In the rows, zero is written as 128.
Known rows, with every way that one mark hangs from another
[Q945 Q686]: [137 104 119 163 116  97 179 167 126  71  98 140  86 139 174 141 110 123
 146 124  88 149 171]
[Q999 Q686]: [146  77 136 132  84 105 132 162 131  71 113 117 103 126 174 138 100 154
 171 140 137 151 129]
[Q394 [Q421 [Q505 Q293] [Q654 Q686]] Q807]: [135  79 121 144 130 150 137 145  86  90 154 138 110 153 158 134  61 184
  76 144 120 121 107]
[Q945 [Q686 Q654 Q999]]: [152  94 118 168 115  98 165 155 124 112  99 158  65 164 194 104 113 133
 139 134 115 154 168]
[Q394 [Q421 Q654] Q807]: [132  74 111 140 114 121 146 151  91  96 142 140 109 158 187 124  64 194
 123 135 111 159  90]
[Q505 Q293 [Q421 Q654]]: [151  98 139 125 125 120 109 156 110  78 122 173 112 156 101 176 147 111
 102 180 148 161 128]
[Q654 Q686]: [128 101 141 149 132 103 149 158 132  62  86 126 102 155 156 137  94 126
 139 139  83 112 107]
[Q505 Q293 [Q421 [Q394 Q807]]]: [148  90 141 110 116 117 130 153 126  94 145 161 114 137  52 156 111 120
 115 176 138 177 110]
[Q394 [Q421 Q505] Q807]: [149  74 122 130 106 132 157 140  94  92 144 144 112 160 173 102  52 204
 123 132 104 152  99]
[Q999 [Q686 [Q654 Q421]] Q706]: [175  70 143 113  62 121 149 149 100 104 108  44  73 130 147 106 117 146
 160 187 194 123 130]
[Q421 [Q394 Q807] Q505]: [160 117 132 147  87 113 169 110 132 122 171 130  73 113 107  96  74 200
 110 152 128 167 128]
[Q807 Q394]: [157 118 117 167 100  76 158 148 157  68 145 103 100 122 148 126 113 149
 171 157 122 185  91]
[Q999 [Q686 Q654] Q706]: [170  65 139 132  49 111 153 147 101 101 108  51  76 133 165 108 123 150
 163 179 195 124 137]
[Q654 [Q421 [Q394 Q807] Q505]]: [164 120 136 108 116 126 157 128 131 115 148 119  73 119  91  99  71 171
 117 168 118 164 105]
[Q999 [Q686 [Q654 [Q421 Q394]]] Q706]: [175  71 142 114  62 121 153 144 108 115 121  43  67 120 131 104 112 146
 153 190 200 131 130]
[Q421 Q654]: [140 114 115 163 106  96 136 141 117  89 119 141  81 142 185 141 124 162
 124 155 128 161 126]
[Q654 [Q421 Q394 Q505] [Q686 Q999]]: [158 126 163 127 156 139 154 124 142 115 114 140  71 135 103 100  70 142
  91 151 113 130 112]
[Q686 [Q654 [Q421 Q394 [Q505 Q293]]]]: [172  93 111 119 107 119 133 140 125 127 146 117  56 144 112  98  98 140
 113 205 149 154 108]
[Q945 [Q686 Q654 [Q999 Q706]]]: [161  96 126 171 103 102 180 148 112 116  91 129  60 162 189  99 124 132
 139 143 134 145 176]
[Q945 [Q686 [Q654 Q421]]]: [151  94 112 141 121 105 166 168 120  96 108 123  67 150 157 119 106 117
 135 151 107 141 155]
[Q686 Q999]: [155 108 136 157 110  95 141 137 137 105  86 176  86 168 199 107 110 164
 163 135 113 183 119]

Rows
[134 121 142 172 114 110 161 118 122 132 144 117  66 123 124 114  87 175
  90 149 145 143 116]  [Q421 [Q394 Q807] [Q654 [Q686 [Q999 Q706]]]]
[151 124 120 166  99 131 137 113 119 129 195 133  65  99  95 132 100 189
  60 179 165 159 143]  [Q421 [Q394 Q807] [Q505 Q293] Q654]
[135 116 137 173 131 105 135 138 122  91 101 149  82 156 188 133 114 151
 107 141 120 133 123]  [Q421 [Q654 [Q686 Q999]]]
[161 115 131 108 121 134 143 136 130 112 152 120  76 114  72 119  77 156
 107 183 125 161 109]  [Q654 [Q421 [Q394 Q807] [Q505 Q293]]]
[156 129 126 167  91 117 157 100 116 132 189 134  58 105 120 106  91 211
  70 159 157 164 138]  [Q421 [Q394 Q807] Q505 Q654]
[164  99 114 165 108 104 166 138 141  73 165 116 107 126 163 120  92 165
 142 148 132 184  96]  [Q807 [Q394 [Q421 Q505]]]
[139  99 146 125 135 126 121 149 118  94 148 157 106 137  53 168 117 116
  78 176 147 149 116]  [Q505 Q293 [Q421 [Q394 Q807] [Q654 Q686]]]
[168 122 135 115 118 124 157 129 138 111 140 126  69 118 100 108  84 157
 115 172 125 169 117]  [Q654 [Q421 Q394 Q505]]
[155 130 146 176 124 124 137 110 113 100 120 158  72 149 181 116 116 178
  73 141 138 117 145]  [Q421 Q505 [Q654 [Q686 Q999]]]
[171  96 125 128 113 107 133 133 130 156 126 147  53 171 146  65  87 165
 137 175 144 179  90]  [Q686 [Q654 [Q421 [Q394 Q807]]] Q999]
[156  99 152 113 103  99 155 136 125 101 134 163 104 150  89 116  99 154
 134 147 125 184 102]  [Q505 [Q421 [Q394 Q807]]]
[137 117 116 162  98  97 154 127 127 126 167 126  68 113 126 124  91 186
 107 158 138 178 116]  [Q421 [Q394 Q807] Q654]
[178  90 130 154  82  97 149 124 110 141  93 123  56 184 193  70 128 162
 153 176 167 157 118]  [Q686 Q654 [Q999 Q706]]
[153 106 149 125 105 101 147 128 116 110 147 162  93 145  98 125 112 162
 108 151 142 182 111]  [Q505 [Q421 [Q394 Q807] Q654]]
[181 100 125 131 116 122 125 125 132 154 132 156  49 161 138  78 101 155
 112 189 161 172 113]  [Q686 [Q654 [Q421 Q394 [Q505 Q293]]] Q999]
[159 103 108 173 115 114 150 141 135  76 179 119 103 120 157 139 105 162
 117 161 151 181 105]  [Q807 [Q394 [Q421 [Q505 Q293] Q654]]]
[150 111 129 107 120 112 154 145 136 109 133 114  80 125  94 113  70 153
 141 168 105 176  89]  [Q654 [Q421 [Q394 Q807]]]
[137 113 146 116 153 123 155 154 145  89 109 108  83 128  89 129  72 115
 116 161  94 128  93]  [Q654 [Q421 Q394] Q686]
[164 102 125 152 124 114 164 150 119 117 104 152  58 161 174  96 107 135
 122 141 120 148 165]  [Q945 [Q686 [Q654 [Q421 Q505]] Q999]]
